What can hang from each mark:
K_862: K_234
K_56: K_234 K_694
K_809: K_56 K_234 K_694
K_982: K_234
K_694: K_56 K_234 K_862
K_234: K_296 K_694 K_809

Each row was made from one small tree. Brackets hold a mark, then the marks that hang from it, in the order of their numbers. Every link used is in the known rows. Write each row's tree.
Known rows:
[K_694 K_56 K_862]: [ -2 -18   9  -2  16   3  11  -2  17  19   8   6 -11 -18  -6   4  15   2
 -10   3  -8  11 -10 -20   5  12  -4  15  20 -11  -2   5   1 -13   1  -4
 -10 -13 -14  -6 -13 -14   5  -3  -3 -41  16   6 -16   5  13  -8   3   9
 -13   9  30 -17  14   0  -4  -3  -9  15  -5]
[K_694 [K_234 [K_809 K_56]]]: [ -3   6  -6  -1 -15   0  -4   1   5   8  -4  15  -9 -14 -16  10  11   7
  -4  -7  15  -2 -11   1   2   7  -2   5   5 -18   4  10 -13 -15   2   7
  -3  15   4  -7   4 -18   0   2   6  -7  -9  -5 -10 -15  -7   3 -18   6
   3  10  10  -9  -1   5 -29   9  20   2  -5]
[K_234 K_809]: [ -3  -8  -8   5   4  -8  -9  11  -3  12   8  -1 -11 -10 -29 -10  20   9
  -9  -9   1   0 -21   2   2  12  -9   5  -2  -6   5   0 -16 -15 -11  14
  -8  10   4   4  13  -4  -7  -3  -7 -21   6 -18  -9  -3 -12  12 -19   3
   5   6   4  -7  -5  42 -27   1  -1   4 -14]
[K_809 [K_56 [K_694 K_862]] [K_234 K_296]]: [  4 -16   5 -13  18  -9  35 -23  19   7   5  -4   3 -12   2  13  12   5
  -9  11  18   4  15 -21   8   2  -7   5  -1  -3  -3  13  -6   2  10  -6
  10  -9   9 -18  -6 -18 -10 -21  12  -5  19 -16  -8 -10  -1   5  -1 -12
 -13  11   9  13  10  -1 -17   5  -8 -18  11]
[K_862 [K_234 K_296 K_694 K_809]]: [  0 -19  -9  -2  11  -2  -7   3  -9  10   0  -9  18   0 -30  11  16  16
  12  12  25  -6 -22  12  -7  -6   0  11   0  18  -5 -12 -21  -7 -12  16
  -5  16   7   8  11  22 -24 -29  12   2  -7 -20 -12  23   5  13 -17  22
  10 -15  -3   3 -22  48 -16   9  -6  -8  -5]
[K_56 [K_694 [K_234 K_296] K_862]]: [  7  -9  -1  -5  27  13  11 -12  11   4   3  -9  -9 -12 -10   2  23  20
   6   4  15   1  -4 -14 -20   3  -9  15  25  -8  17  24  -6  -5  11   2
   9 -15  -4  -9 -14 -14   8 -32   7 -23 -19  -8 -12 -14  13  -6  -5   7
   7   5   1  -7  15   6 -11   3 -10   2  22]
[K_982 [K_234 K_296 [K_694 K_862] [K_809 K_56]]]: [ -3 -11   5 -17   0 -20   2 -12   0  19   5  -6  20   3 -17  25   5  13
  15 -13  16   7 -14   1   3   8  -6  12  -5  16 -27   7  -8  -4 -11  -6
  -9   4  -1  -9 -10   4 -13 -10  16   2 -13 -26  -3   3 -10  -7 -13  -9
   7   0   5  -4  -6  18  -7   5  -5  -6   2]
[K_56 [K_694 K_234]]: [  0   5  -9   5  11   9  -2  -3  12   7  10   4 -21  -2 -17 -15  20  24
   7  -2  10  -5  -2  -8  -8   4 -15   8  23 -22  27  13 -13 -16   5  14
  11   0 -13  -7   4 -11  15 -13   0 -32  -8  -7 -14 -16   6  -3   1  10
   0  14  -3 -12   9   3 -32  10   8  12   8]
[K_809 [K_694 K_862]]: [  0  -6 -11   3  18   3  15 -12  12  23  11  -4 -14 -11 -22  -5   7  11
  -3 -17  -9  14   3  -7  -4  12  -4   7   2  -3   2  11  -8  -5  11  -3
   2 -22  -9  -3  -5 -21  -3  16   2 -14  27  12  -9   0  -4   2   5   7
  -9   7  18  -4   0   7 -19  -7 -17  17  32]
[K_862 [K_234 K_296 [K_694 K_56] K_809]]: [  3 -24   0  -9   1  -2  -4  -1   3  12   0   4  19  -9 -17  22  14   6
  15  15  22  -5 -28  14  -7  -6   5  15   9  19  -4 -16 -15  -6 -20  10
 -11  21   2   2   4  21 -14 -36  13  -6  -8 -18 -18  28  17   3  -9  25
  -4 -18   8   1  -3  31   2  13  -5   0 -19]
[K_809 K_56 [K_234 K_296 [K_694 K_862]]]: [  3 -19   1 -27   2 -10  23 -23   9  19   0 -11  23  -5  -6  20  -3  13
   2  25  24   6   4 -11  11   3  -5  11   1  15 -21  -6  -6   3  16 -12
   8   3   8 -14  -4   1 -16 -13  14   1  17  -8  -9   6  -6   4 -13   0
 -12   7  12  12  -8  13 -14   1 -11 -15   7]
[K_982 [K_234 [K_694 K_862]]]: [ -8 -11  -1 -10  15 -11  -3  -4   2  24  21 -16   4  13 -25  -1  -1  27
  11  -6   2  13  -9  -7  11  11 -22  13   7  -5 -12   2 -10 -19  -3  -3
  -7 -12 -22  -5  -8   1   3   8   4 -27  -7 -11  -8  10  -4 -17   4   6
   0   7   4 -26  -9   4 -16   4  -4   8   9]
[K_982 [K_234 K_296 K_809]]: [ -2  -8 -12  13   4  -9   0   5  -6  13  11  -7   6   3 -37   8  20  16
  -2  -5  10  -3 -19   0  -7   5 -15   6   6   7   2  -4 -13 -17 -22   8
 -14   2   9  -5   4   2 -11   0   2 -26  -6 -19   2   2  -5  -3  -8   7
  21   2 -13   0   1  30 -18   7  -3  -5  -8]
[K_862 [K_234 K_296 K_694 [K_809 K_56]]]: [  3 -10  -5 -11  -4  -7   1  -3  -1   8  -7   5  15  -2 -19  24  10   9
  15   9  30  -2 -18   8   3  -7   2   9 -10  18 -15 -13 -23  -3  -2  14
   1  22  12   2   8  16 -27 -23  17  10  -2 -23  -8  19  -2  12 -18  12
   2 -11   1   5 -18  38 -22  12   7 -14 -12]
[K_694 K_56 [K_862 [K_234 K_809]]]: [ -4 -22  13  -2  21   2   0   9  10   1   1  15  -3 -25 -12  17  19 -10
 -11   0   0   3 -21  -2   1   4   4  13   1 -14  -3   6  -8 -12  -7   3
 -14  -4  -3  -5 -12  -3  -8 -14   9 -11   8  -2 -19  14  19   0  -9  16
 -12 -14  44 -24   8   7   5   8   5  -3  -1]
[K_982 [K_234 [K_809 K_694]]]: [ -7   5 -19  17  -2 -11  -4   3   5  25  21   5  -8   1 -35  -3   1  13
   0 -32  -4   7  -8  17  -2  11 -11   2  -8  -9   6   6 -19 -14 -18   6
 -15  -1   2  -5   7 -13  -2  29   5 -11  11  -7  -1  -1 -14  -7  11   5
   3   5  -2  -2   3   8 -28   7   1  14  12]
[K_234 K_296 [K_694 K_56 K_862] K_809]: [  3 -29   3 -27  10 -10  -1 -10   6  16   1  -2  22 -12  -5  14  19   2
   9   1  11   1 -29   4 -15  10   7  18  14  30 -16  -1   0  -1 -19  -2
 -18   5  -8   4  -8   6  -7 -41   6  -7 -20 -21 -17  11   6   2 -11  12
  -3   0  29  -3   0  33  15  -3 -25  13  -9]
[K_982 [K_234 K_694 [K_809 K_56]]]: [ -7   4  -1  -5 -18 -24  -7  -2   1  23  14   3   7  11 -20   8  -1  16
  10 -22  11   5 -16  12  16   9 -12   6 -12  -3 -17   0 -18 -19 -11   6
 -12  21  -8  -6   7   3  -2   9   7  -5  -7 -26  -5   0 -21  -7  -7  -6
   2   8  -4  -8  -6  15 -29  10  15   0 -16]
[K_982 [K_234 [K_694 K_56 K_862] K_809]]: [ -9 -20  11 -18   4 -21 -11   2   7  21  18   6  15   3 -12  10   7  10
  11 -18  -1   6 -21  10   5  15  -4  15   7  -1 -17   3  -3 -20 -24  -3
 -24  -2 -22  -8 -11   2   8  -5  11 -15 -21 -23 -18   5   4 -17   2   6
  -8   2  26 -25   5   0  10   5  -4  13  -9]
[K_56 [K_234 [K_694 K_862] K_809]]: [ -1 -13   9 -27  15 -13  -2  11  -3  11   5 -21   1  -7 -13  -5   5   4
   9 -18  10   5 -20  14   9  15  -4  11 -10   6 -11   3 -13  -6 -10  10
 -10 -19 -13   4   4  -2  -1 -29   9   2 -19 -21 -21  -3   0   3 -27  -4
  -6   6   5  -6 -20  38  -2   5  -9  12  -1]
[K_809 [K_56 [K_234 K_296 K_694]]]: [ 10   4   5 -17 -11   1  20  -3   2  17  -2 -19   3  -2  -8  14  -5  11
  18   3  25   7 -14   0  19   5  -7  11   0  26  -8  -9 -16   2  13  13
   5 -10  -2   1  15   5  -9 -27   6  -4  -7  -6 -10   9   1  -3 -14  -1
   1  13 -23  21 -13  29 -31  10  -4  14 -21]
[K_694 [K_56 K_234]]: [  5  -4  10   1   4   6  15  15  16  14   6  -3 -17 -15  -6   4  -1  -2
   0   4   1   6 -17  -6  16  12  -8  11   9  -3   9  -8 -10 -11  -1  14
  -8 -25 -13  -4  10 -10  11 -10  -4 -36   3  11 -16   9  14 -12   1   6
 -11  13   3   0  11   5 -15   6  -2  27 -25]

Which tree is each row?
[  8 -23  -2  11  19  21  26 -16  18  16  -1  10   0 -25 -14  31   4   1
   1   7   7   9  -4  -7  -7  -2   7  16   9   8   4   3  -8   0   9  -2
  -3 -17   6  -7 -16 -10 -13  -2  17  -8  25  19 -14  25  25  -7  14  26
 -10 -19  31   5  15  -7   3   4 -15  11  25]	[K_809 [K_694 K_56 [K_862 [K_234 K_296]]]]
[  5 -18   1   3  11  21  14 -12  14   9  -8   3   2 -24  -9  21  20   8
  -5  19  19   3 -14 -20 -14   6  -1  21  36   4   7  10   4  -7   6 -10
  -4 -12  -6 -11 -20 -11   5 -14   5 -34 -12  10 -13   6  24 -16   2  23
   6   4  25 -14  18 -11   4  -3 -10   8   4]	[K_694 K_56 [K_234 K_296] K_862]
[  2   2  12 -10  19  -5  20  -9  17   7   6   9 -22  -8   1  -4  14   6
  -5 -15  -7  11   7 -23  11  10 -12  13   1 -14  -2  20  -7 -10  15   5
   8  -7 -10 -11  -7 -21   0 -14   0 -16  16 -17 -11 -15  -2   3  -4 -16
 -14  14  20 -11  15   0 -23   3   2   1   7]	[K_809 [K_56 [K_694 K_862]]]
[  1  -8 -12   3   4  -8   1  -6  -3  26  14 -18  12  17 -35   6   3  33
  18   6  20   3 -19   0   1   5 -21  13  17  15  -4 -12 -13 -12  -7   5
  -3   4  -9   1   7  14  -6  -1   5 -35 -12 -11  -1  17  -6 -12   4  13
  16   6 -24  -1  -7  25 -23   6  -8   6  -6]	[K_982 [K_234 K_296 K_694]]
[ 11   2  -1  -5   5  14  39 -11  12  17  -3 -11 -13 -22  -8  23  -5  -1
   5 -15   9  16   3  -6   7  12   3  10  -8  15  -6  12 -15   9  26  -1
   5 -35   7  -9  -3 -25  -9  -4   9   8  16  21  -5   0   5  -5  -6  -8
  -5   7   6  27   5   4 -17  -1 -17  15  18]	[K_809 [K_56 [K_234 K_296]] [K_694 K_862]]
[  8  -2 -15  11  -5   5  16  -7   7  11  -5  13   0 -17 -25  30   5  -2
   0  -7  17   1  -5   9  -1  -5   7   3 -17   6  -1   1 -22   1   7  11
   1  11  24  -3   6  -5 -27   0  15  18  24   1  -5  13  -2  12  -6  11
  -2 -14   7  18   1  24 -27   9   5  -7  11]	[K_862 [K_234 K_296 [K_809 K_56 K_694]]]
[  2 -15  -8  10  13   2   1  11  -4   3  -4   2   3 -10 -33  13  25   8
  -4  13  19  -7 -22  -1  -8  -6  -5   7  -2   5   5 -10 -16  -7  -9  18
  -2   9  16   7   7  10 -24 -20   5 -10   6 -13  -7  15   5  16 -15  17
  14 -15  -3   2  -7  47 -23  11   0 -15  -3]	[K_862 [K_234 K_296 K_809]]
[  7 -13 -15  -2   0  -1  38 -27  19  21   7   1   6 -18  -7  23  -6   2
 -10   9  17  12  18 -11   8   2   2   3  -9   5  -6   7 -10   6  17 -16
   6 -10  18 -19  -8 -24 -19  17  14   8  39  13  -5   0 -10   5   4   0
 -14   5  22  26   6  -2 -18  -4 -13  -3  27]	[K_809 K_56 [K_234 K_296] [K_694 K_862]]
[  2  -7 -19   9   1   5  -5   2  -2   8  -2  -5   2 -14 -28   8  23  13
   0   8  21  -8 -19   3 -17   3  -2   8  16   7  14   3 -10  -9 -12   6
  -3   4  10  -2   3  -6  -6 -20   4 -18 -18 -10  -8  -8   3   4 -19  18
  22   1  -2  -1  -3  29 -23   4  -2   1  -1]	[K_694 [K_234 K_296 K_809]]
[  3 -15  -6   3   6   0   9 -11  14  21  13   7   9 -20 -17  26  13  -1
   2 -22  -2  11 -13  10 -13  11   2  14   8  14  -4  12  -2  -6 -22 -14
 -23 -13   2 -14 -16 -16  -5   5  15  -8   0  -3  -8   8   6 -13  14   7
  -1  -9  28   3  23  -4  13  -2 -18  14  16]	[K_982 [K_234 K_296 [K_809 [K_694 K_56 K_862]]]]
[  9  -7   7   5   2  14  25   7  11  12  -1 -10  -9 -18  -9  16  10   2
   1  13  12   2 -16  -9   9   8  -4  16  18  13   9 -10  -7  -2  -2  13
  -7 -23   0  -3  11  -8   1 -25  -2 -32   0  11 -12  10  19  -8  -1  11
   2   9  -6  16  11  19 -12   6 -11  19 -26]	[K_694 [K_56 [K_234 K_296]]]
[  9 -27   8   7  27  18  18  -3  14   8  -5   3   1 -22 -13  26  21   1
  -5  22  13   6 -14 -18  -6   0  -2  20  20   4  -1  -1  -3  -7   6   1
  -5 -13   2  -4 -17   1 -13 -15   8 -25  14  11 -13  25  28  -5   5  27
  -4 -15  25 -12   9   6   1   6  -9  -3   3]	[K_694 K_56 [K_862 [K_234 K_296]]]
[  4  -9 -19  14   8   6   7  -2   2  13   1   5   4 -13 -37  15  14   8
   1  -2  16  -4 -11  13 -14  -6   1   4  -7   8  10  -2 -22   0  -5  12
  -2   3  19   3   7   2 -23  -4  12   4  18   0  -6  12   2  12  -3  18
   5 -18   2  17  -6  34 -19  10  -6  -2  17]	[K_862 [K_234 K_296 [K_809 K_694]]]
[  5 -37   2 -21   6  -9  19 -21  16  19   5 -11  27  -5  -1  16   2  10
   4  33  21   4  -8  -3   2   3   0  13  18  19 -14  -9   0   2  -5 -14
  -5  -6  -4 -10  -9   2  -5 -20  13 -18   5  -5 -16  18  11  -1   3  15
 -17   4  24   5   1   2   8  -2 -23  -2   0]	[K_809 [K_234 K_296 [K_694 K_56 K_862]]]
[ 12 -12   5  -5  12  20  32  -8  19  15   3  -9  -4 -28  -2  24  -2  -5
   5  -8   6  16  -6  -1   1  11   8  12  10  13   1   6  -4   5   8  -4
 -10 -42  -2  -6  -8 -22   1 -12   8 -11   7  20 -13  10  22 -11  10   5
 -10  -1  16  21  18   0   7   1 -23  31  12]	[K_809 [K_694 [K_56 [K_234 K_296]] K_862]]
[ -3   1   3   6  -1  -4   1  11   4   5  -4  18 -12 -11 -22  18  10  -3
  -7  -4   8   0 -13  -4  13  -2  -3   3 -13 -17  -3   0 -22 -15   4  17
  -2  16  10  -2   7  -2 -19   3   7   3  16  -3 -10   9  -3  15 -17   3
  -3  -9  12  -8  -3  23 -34  14  20 -11  -6]	[K_862 [K_234 [K_809 K_56]]]
[ -3  -9  -5   7   0   8   3  -1  17  17   7  21  -4 -20 -18  15   6  -7
  -2 -12   0   3 -13  15  -2  -1   7  10  -5 -10   9  -2 -18  -9 -13  11
 -13  11   5  -2   7  -7  -7   7  13  -1  23   5 -18  18  10   3   9  20
 -17 -14  32  -1  11   0 -13  13   5  14   5]	[K_862 [K_234 [K_809 [K_694 K_56]]]]
[  3   3 -11   1  -1   0   8  11   6  14  12  -6 -14 -12 -23  -5  -5  -2
   4 -30   1   4 -14  20   4  11  -3  -1 -17  -3  10   1 -21  -4  -9  16
  -4 -20   4   1  18 -16  -1  -1   3   8   6  -2 -12  -8  -6   4  -8  -3
  -6   6  -3  15  -3  29 -25   6  -7  23   4]	[K_56 [K_234 [K_809 K_694]]]
[  2 -15 -10   3  12   8   5  -3  -2  16  -3 -15  11   5 -28  10   7  24
  12  24  26  -1 -16  -1  -1  -7 -10  15   7  12   2 -14 -21  -6   5  14
   7   7   0   9   8  23 -17 -21   9 -16   4  -7 -10  29  10   7  -8  24
   9 -10  -8   1 -19  37 -27   9  -7  -5   2]	[K_862 [K_234 K_296 K_694]]
[  3  -5  20 -12  31   2  17   8  11   3  14 -13 -24  -7  -4 -12  10   6
   2 -15  -2   8  -5 -12  10  12 -15  13   0 -14   8  16 -11  -8   9  16
   5 -33 -15  -4   3 -14   9 -29   1 -21  -5  -5 -18 -15  13  -5  -5 -11
 -10  14  -5  -4   8  11 -14   8  -9  15   5]	[K_56 K_234 [K_694 K_862]]
[ -1  -1   3   3  15  10  22 -10  17  16   0  12 -16 -15 -14  19  -5   1
  -1 -13   4  14   8 -12  13   1   0  10 -15 -18  -6  14 -18  -6  30   0
   6 -10   4 -10  -8 -20 -13  24  16   8  38  16 -10  15   5   4   5   8
 -19 -12  33  -5   2 -14 -22   7   5   1  33]	[K_809 K_56 [K_694 [K_862 K_234]]]
[ -6 -18  -3 -25  20 -17 -12   0  -2  17   9  -8   6  -1 -17  -8  15  11
   4 -10   1   6 -18   7   1  12  -5  10  -1   4 -14   5  -7  -9  -7   4
  -9   3 -15   3   0   2  -4 -21   4  -6 -10 -27 -20  -2  -7   8 -21   2
   0   5  18 -15 -20  38  -9  -1 -13   4   0]	[K_234 [K_694 K_862] K_809]
[  9  -8  15 -26   6  -1  28  -6   4  12  -5 -19   6  -6  -1  19  -8   8
  13   5  21  11 -10  -7  15   9  -4  16  -1  25 -20   3 -11   4  19   3
   6 -23  -5  -3  -2  -1  -7 -30   8  -2 -10  -6 -11   7   6  -3 -17  -5
  -2  11  -4  10  -8  23 -13   5 -12   8  -4]	[K_809 [K_56 [K_234 K_296 [K_694 K_862]]]]
[ -1   3  12   1   9 -11   3   6  10  -1   3  24 -16  -6 -12   7  16   0
   1 -16   7  -6  -6   0  11  -7  -8   4 -16 -22   3   7 -24 -13   2  25
   3  16   6  -5  10  -2 -13 -17  11   3  11 -21 -11   0  -1  13  -9  -5
 -12  -7   8  -8   5  13 -31  18  21 -10  -5]	[K_862 [K_234 [K_809 [K_56 K_694]]]]
[  5  -8 -21   3   3   2   5 -10   4  18   7  -2   1 -13 -30   3  15   9
  -1 -13   8   0 -10  14 -16   5   3   4   0  18   7   2 -15   1  -8   7
  -3   1  13   1  11 -10 -17  -8   2  -5  15  -5  -6   0 -11  12  -5   9
   9  -4   2  23  -5  42 -23  -1 -16  10  13]	[K_234 K_296 [K_809 K_694]]
[  9 -13   7  -4   0   2  14  11   8   7  -1  -4  -2 -22 -10  14  14  -9
   1   0  13  -3 -26   6   3   7   3  12   7  20   3 -10 -11  -2 -18  12
 -18 -16   5  -1  10  -7  -4 -34   1 -17  -9  -6 -13   6  14  -4  -8   7
  -1   5  -3  17   6  32   1   8  -9  16 -31]	[K_694 [K_56 [K_234 K_296 K_809]]]
[  0   1 -17   3  13  17   4 -13  14  21   5  -2 -12 -15 -19   1   4  15
   2  -9   6  10   1  -4 -11   9  -1  10  12 -17  12  24  -9  -7  17  -7
   5 -20  -8 -11 -11 -27   8  21   7 -13   8  18 -13  -8   3  -6   4  17
  -4   6  22  -9   0 -18 -20  -4  -8  18  40]	[K_809 [K_694 K_234 K_862]]
[  6 -21   5  -2  38  10  19  -2   9  -4   5  -5  -9 -12 -15   7  24  13
   2   8  11  -1  -1 -17  -9  -6 -10  15   7  -6   9  13 -12  -2  10  13
   9 -17  -1  -3  -8   2 -12 -32  11 -19   8 -11 -12  11  18   5   1   6
  -1 -10   2  -6   9  18 -13  10 -10 -13  20]	[K_56 [K_694 [K_862 [K_234 K_296]]]]
